Each row was made from one path, in order. Every step used is in the known rows, and no mark comes twice. Write each row's path.
Known rows
E/K/S: [  3.1 -11.0 -21.2  -9.2   0.4  -3.4  26.1  -0.9  -6.3  -4.2   6.2  -3.3
  -1.3 -30.8  12.0   3.7  13.8 -10.1 -32.2  -3.6   1.8 -14.0  -8.1   5.7]
H/K: [  4.9  -1.4   3.3  -5.0  -4.4   9.2  10.4  -9.1  -9.7  -5.1  -1.1  -5.5
   7.4 -19.0  -3.3   6.3  15.5 -12.5 -23.8  -7.9  -4.8 -19.0 -46.6  13.4]
E/R/S/A/H/K: [ -1.6 -23.6   5.3  -1.7 -17.0  -2.6  17.1   6.1 -15.2  -1.2  -7.9 -10.7
   3.1   0.6  -8.7  11.9  28.6  -6.1  -2.5  -8.5  18.6 -11.9 -22.4   1.5]
A/H/K/S: [  3.8 -14.1  -1.3  -3.1  -3.6  10.6  10.2  -7.7  -7.1   2.9  -6.6 -11.8
  -3.9 -28.8   1.6   7.6  -2.7  -8.0 -14.7 -17.0   5.7 -22.6 -45.8   2.6]
S/A/H/K/E/R: [  1.7 -12.9   2.7  -1.2  -9.1   5.2   1.6   5.3  -7.7  11.3   4.6 -11.4
  -4.0   3.1 -10.0  17.6   0.5  -5.7 -11.6 -13.8  11.5 -25.7 -25.7  -2.9]
H/K/E/R/G: [  7.3  -5.4   9.7  -5.6   0.4  18.1   8.5  -2.1 -13.8 -10.8   5.5  -6.7
  -0.8   2.2 -10.9   4.6   4.5 -13.7 -61.4 -10.6 -13.1 -13.1 -32.5  14.9]
S/A: [ -6.3  -2.6  -5.5  -7.3 -10.7  -9.9   8.0   6.1   1.6   9.3  -0.2  -4.1
   9.9   0.0  -3.9  11.3   4.3  -7.2  29.3  -5.0  21.0 -19.4 -12.5   0.1]
S/A/H/K/E: [ -2.1  -7.7  -1.5  -1.8  -5.3   5.6  -0.6   2.1  -4.3  12.4  -1.0 -12.3
  -1.2  -6.7  -7.1  15.7  -4.5  -7.0  -3.9 -15.0   9.1 -26.4 -36.6  -5.0]
R/H/K/S: [  5.2  -6.9  -8.3  -2.8  -0.5  -6.7  18.6  -6.3   0.6  -1.1 -11.2  -1.7
   6.1 -19.2   5.3  -5.5 -13.9 -10.3 -14.8 -15.6   5.3 -23.4 -45.0   8.5]
K/S: [ -1.2  -7.2  -5.8 -11.2  -3.8   8.1  18.6   0.1   4.9  -5.4  -4.7 -10.0
   2.7 -26.3   7.8  -0.3  11.0  -7.8  22.0  -8.8  15.3  -8.1  -8.7   4.4]
A/H/K/E: [  2.9  -7.3   3.1  -0.8   1.8  14.6   0.2  -5.0  -9.6  -0.1  -4.6 -10.6
  -8.6 -15.7  -5.7   7.4 -17.1 -11.1 -36.2 -16.9 -10.0 -21.9 -41.2   0.6]
G/A/H/K: [  5.5  -4.9   9.6  -2.1 -10.2  -6.4  10.6 -10.6 -12.2   4.7   2.6  -4.3
   7.5  -6.9   7.3  -5.2  14.0 -10.0 -19.1 -15.2  -3.9 -13.5 -53.0   7.5]
G/K/S/A: [  0.3  -8.7 -22.2  -9.7  -6.6  -2.2   7.7  -1.3  -1.1   1.6   6.3  -1.0
   7.2 -17.5   7.4  16.2  30.8  -8.0  19.8 -10.1   9.4  -2.0 -35.3  -3.2]
S/A/H: [ -6.0  -9.6  -6.6  -3.3 -10.1 -13.6   4.3   5.8  -0.8  16.1  -5.2  -5.8
   2.9  -1.2  -5.6  15.2 -14.2  -5.9  21.5 -10.5  22.9 -24.2 -17.7  -6.2]
A/H/K: [  3.3 -10.6   1.2  -0.7  -4.3   2.4   5.4  -7.7 -11.8   3.4  -6.6  -6.0
  -1.5 -17.3  -4.8  10.2 -10.7 -10.7 -27.2 -14.3  -1.0 -25.1 -44.4   4.3]
R/E/K: [-15.2  -5.2 -14.4  -5.2  -1.2  -6.4  15.3   4.8  -9.6  -6.3  -2.4   6.5
  -4.0  -0.9  -3.4  -3.5 -21.3 -16.9 -43.8  -7.4 -27.8  -4.3 -10.0   3.6]
A/H: [ -2.9 -10.6  -4.2  -2.9  -4.1  -8.9   5.9  -1.3  -5.5   3.8  -9.1  -2.0
  -3.1  -8.6  -3.4   6.6 -27.9  -9.7  -3.7 -11.4   6.2 -18.9 -15.5  -0.4]
H/K/S/A: [  3.5  -7.4  -1.4  -7.3  -7.7  16.2  14.3  -3.9  -0.5   2.7   1.1 -15.2
   7.4 -29.4   3.5  10.2  31.8  -6.9   7.6 -11.6  13.3 -21.2 -48.1   6.4]
G/K/E/A/H: [ -0.2  -2.8 -16.7  -6.0   3.0   0.7  -2.4  -4.3  -8.0  -9.6   8.1  -3.2
 -10.8  -9.5   6.0   9.0  14.3 -11.9 -24.3 -15.7 -17.9  -4.4 -32.2  -7.6]
E/R/G/K: [  3.9 -13.8  -7.9  -8.6  -7.4 -15.3  13.4   2.0 -17.8  -8.8   6.7  12.5
   5.4  22.7  -9.9  10.5   1.1 -13.6 -41.6  -4.4  -0.9  -0.4 -10.6  14.1]
S/K: [ -7.1  -2.9   3.2  -7.2   1.4   0.3   7.0   2.7  -2.1  -4.6  -9.4   9.5
  17.9 -25.9  -0.9   3.6 -15.1 -12.9  24.5  -5.0   7.1 -25.5   0.3  -0.8]
E/R/H: [  3.9 -12.3  -0.9  -2.6  -9.8 -20.6  17.7   4.0  -5.2  -3.9  -1.4   7.0
   1.9  18.4  -5.0  -3.0 -17.9  -9.2 -16.8  -6.2   9.7 -16.5   8.3   8.1]
K/H: [  7.6   0.9   0.9  -6.7   2.8  -9.8   9.5  -3.0   6.9 -11.1 -13.9   3.6
   3.2   7.4   5.5   4.8 -26.1 -10.8  13.3  -7.7   2.8 -10.6   0.0   8.1]

Write each row's path
[ 10.1  -4.6 -15.9  -5.7   4.8 -17.7  18.7  -3.5  -6.2  -8.6  -1.8   7.4
  -1.3  -4.4  10.4   7.7 -17.0 -13.1 -36.8  -3.2  -8.4 -15.3  -1.3   9.2]
E/K/H
[ -0.5 -18.1  10.0  -5.1  -5.6  -4.7  18.7   7.9  -7.4 -17.5 -18.4   3.5
  10.3  -3.4  -0.7   3.1   5.2  -9.9  19.5  -4.9  12.2  -8.7  13.6   1.8]
E/R/S/K/H
[ -2.4  -9.8  14.1  -5.2   3.5   2.4   5.4   7.6  -9.0  -4.6  -0.1   8.5
   8.4  -2.7  -3.2  -2.4 -25.7 -12.8 -15.4 -12.7  -1.6 -18.1   5.8  -1.8]
S/K/E/R/G/A/H
[-14.2 -16.3  -6.5  -3.2 -10.7 -13.3  14.3   8.3  -4.7   2.8 -24.7 -12.1
   8.0 -12.9  -3.9   8.7   9.4  -6.7  31.3  -9.6  22.2  -9.9 -30.4  -8.1]
R/S/A/H
[  6.3  -8.4   8.5  -3.7  -9.6   0.3  14.5 -10.0  -8.4   5.1   3.5  -8.9
   5.9 -16.9  12.3  -6.8  19.7  -8.1  -9.9 -17.0   0.6 -11.6 -54.2   5.8]
G/A/H/K/S
[  9.9  -0.6 -16.0  -6.8   1.6 -12.1   2.1  -7.8  -2.2 -12.4  -2.7  12.6
   4.0   5.7   6.7  13.8  -3.5 -13.3  -0.4  -8.7 -11.8   0.4 -26.8   4.7]
G/K/H
[ -4.0 -15.0  -9.5  -7.8  -7.6   0.4  13.2   5.4   6.0  11.1  -4.4 -13.0
   1.1 -20.9   5.8  10.4   1.7  -3.2  35.9 -13.6  29.5 -18.8 -15.9  -5.7]
K/S/A/H
[  4.4 -13.9   4.5  -1.6   0.8   8.0   4.4  -1.5 -16.2  -1.2  -3.0  -6.6
  -8.1   1.5 -11.3   7.8 -25.3 -11.9 -59.7 -16.2  -8.3 -19.2 -33.3   6.7]
A/H/K/E/R/G
[ -6.7   1.2   6.6  -7.3   9.7  14.5   1.1   5.8   0.4  -9.4  -7.1   4.6
   9.6 -25.2  -2.2   0.5 -22.1 -13.5  13.7  -8.4  -3.4 -22.0   7.2  -5.3]
S/K/E
[  2.7  -8.4  10.2  -3.4  -5.6  21.3   9.4   2.2 -10.8  -8.4   0.1 -16.1
   0.4  -6.7  -7.9   7.7  32.3  -9.6 -26.5 -10.4  -2.8 -11.4 -35.5   4.8]
H/K/E/R/S/A
[  2.5 -23.2 -11.8  -7.9  -9.5 -14.9  13.4   6.4 -13.5   2.5   6.9   4.9
   1.5  16.8  -6.8  16.3  -0.4  -8.7 -26.7 -10.3  13.7  -6.2 -15.4   5.1]
E/R/G/K/S/A/H
[  5.2   2.8   6.3  -4.6   2.8  23.1   3.4  -5.8  -7.3  -9.4   0.7 -10.7
  -1.1 -17.3  -4.3   3.3   8.9 -13.1 -35.6 -11.0 -16.4 -15.8 -41.9   8.6]
H/K/E
[  6.1  -6.1   0.1  -7.2  -3.7  20.4  16.4  -8.5  -3.5  -5.6  -1.0 -13.2
   4.8 -33.3   5.5   4.2  26.3  -9.5  -7.6 -11.2   3.8 -16.8 -46.6  11.3]
H/K/S
[  9.1  -3.2  14.3  -5.7  -2.7  13.1  10.4  -4.3 -14.5  -9.1  11.1  -6.4
   2.7   5.9  -4.7  -2.3  16.3 -13.2 -60.5 -12.0 -16.3  -8.1 -39.2  16.3]
H/K/E/R/G/A
[  5.5  -4.8 -10.0  -6.9  -1.1   7.8  -0.4  -0.2 -11.4 -12.3  13.3   4.5
  -5.3   6.6  -3.5  10.0  15.1 -12.6 -28.2  -8.0 -18.2   5.0 -12.1   1.5]
G/K/E/R
[  4.0  -3.1  -6.1  -0.1  -1.4 -15.1  13.4  -6.8  -4.2  -0.5 -12.5   4.0
   8.6  -6.3  -0.8  -3.7 -23.2 -12.7 -26.0 -12.3  -2.3 -25.1 -45.5  10.1]
R/H/K
[  6.2  -5.4 -13.7  -4.3   0.5  -4.8   1.5   0.3  -9.0 -10.1   7.9   8.7
  -4.4  11.2  -2.5   5.2  -2.0 -12.4 -33.4 -10.8 -17.0   0.7 -16.6   0.5]
G/K/E/R/H
[ -3.7  -8.9  -7.7 -10.8  -7.7   4.1  16.3   5.6   8.6   5.6  -0.5 -12.6
   6.4 -19.9   6.5   7.0  16.4  -4.4  41.7  -8.7  27.7 -13.8 -10.5  -1.4]
K/S/A
[ -5.8 -19.3   8.1  -5.5  -9.3  -1.8  19.9   8.7 -11.7 -13.5 -13.5   1.2
  12.5 -11.2  -4.6   1.5  17.2 -10.2  14.2  -3.1  13.7 -10.1   8.4   1.3]
E/R/S/K
[ -0.3 -12.1  -3.8  -5.2  -5.0   1.5  15.4  -8.2  -5.5  -3.5   0.5 -19.0
  -9.2 -31.0  13.4   4.1  25.3  -6.9  -8.4 -19.1   7.8 -26.3 -41.5  -1.7]
E/A/H/K/S
[ -0.5  -8.5  -2.2  -3.6  -5.9  -5.0  11.2  -8.1  -9.7  -3.5   0.7 -14.5
  -7.5 -22.5   8.1   5.3  19.4  -9.1 -18.0 -16.8   3.9 -29.0 -42.2  -0.7]
E/A/H/K
[  3.0   2.6   4.8  -5.7   2.2  20.8   6.7  -7.0  -6.5 -12.9   5.1 -17.9
  -4.9 -21.8   3.6   1.0  28.3 -12.0 -33.4 -13.8 -14.2 -19.0 -42.6   5.6]
H/K/E/A
[-15.5 -12.1   2.5  -4.4   4.9   3.2  11.5   7.0  -4.9 -15.5 -27.6 -10.2
   5.0 -36.8   3.8  -2.6   4.8 -11.3  21.5 -13.9   4.3 -13.9 -16.2 -14.2]
R/S/K/E/A/H
[  5.8  -2.1  11.5  -2.1  -5.5   2.2   6.9  -8.8  -9.7   3.2   4.2  -7.8
   2.8  -5.8   6.2  -7.0   7.9 -10.4 -29.4 -17.1 -11.3 -10.8 -50.1   4.9]
G/A/H/K/E
[-10.2 -14.0  -2.1  -1.6  -5.1   3.3   9.6   5.6  -7.0   0.9 -22.7 -18.3
   3.9 -17.5  -5.2   8.7  13.8  -8.1   8.8 -13.6  10.3 -10.7 -46.6  -7.7]
R/S/A/H/K/E
[-15.4 -11.1  -3.3  -4.8  -3.9   6.9  12.1   0.5  -2.6  -7.1  -7.2 -13.0
 -12.1 -15.3   5.0  -4.6  -2.6 -11.6 -12.9 -22.5 -14.5 -11.8 -34.6  -5.3]
R/E/A/H/K/S
[  8.0 -16.8  -0.9  -2.7 -12.1  -7.8  19.3   2.6  -4.6   2.2   2.9  -1.7
   3.5   5.0  -1.5   3.4   2.8  -6.2 -12.6 -11.2  18.5 -22.2 -16.4   7.7]
E/R/H/K/S/A
[  3.2  -7.5 -20.0  -9.9  -2.6   0.9   9.4  -5.8  -3.0  -7.2   4.1   1.7
   4.2 -21.8   8.7   9.5  26.4 -10.6   5.2  -9.8  -1.6   2.2 -32.9   1.7]
G/K/S
[ -8.8  -3.5   4.3  -5.6   8.6   8.5   1.5   4.6  -1.0  -8.1  -5.3  -2.4
   0.2 -30.0   4.5   1.1 -16.5 -11.5   8.5 -14.5  -0.2 -29.0   3.6 -11.9]
S/K/E/A/H
[  8.5  -4.0  11.7  -4.2  -2.1  24.6   6.6  -3.1 -11.3 -11.4   7.9 -10.3
  -3.9  -5.9  -7.4   4.4  17.2 -11.5 -44.4  -9.9 -12.7 -13.7 -25.0  10.6]
H/K/E/R
[  2.8   0.3  -4.1  -1.3   3.9  -7.5  10.9  -5.4  -1.3  -6.3  -5.5  -4.8
  -2.1  -8.7   4.0  -7.0 -12.8 -12.2 -34.7 -17.5  -9.2 -25.5 -42.2   3.7]
R/H/K/E/A
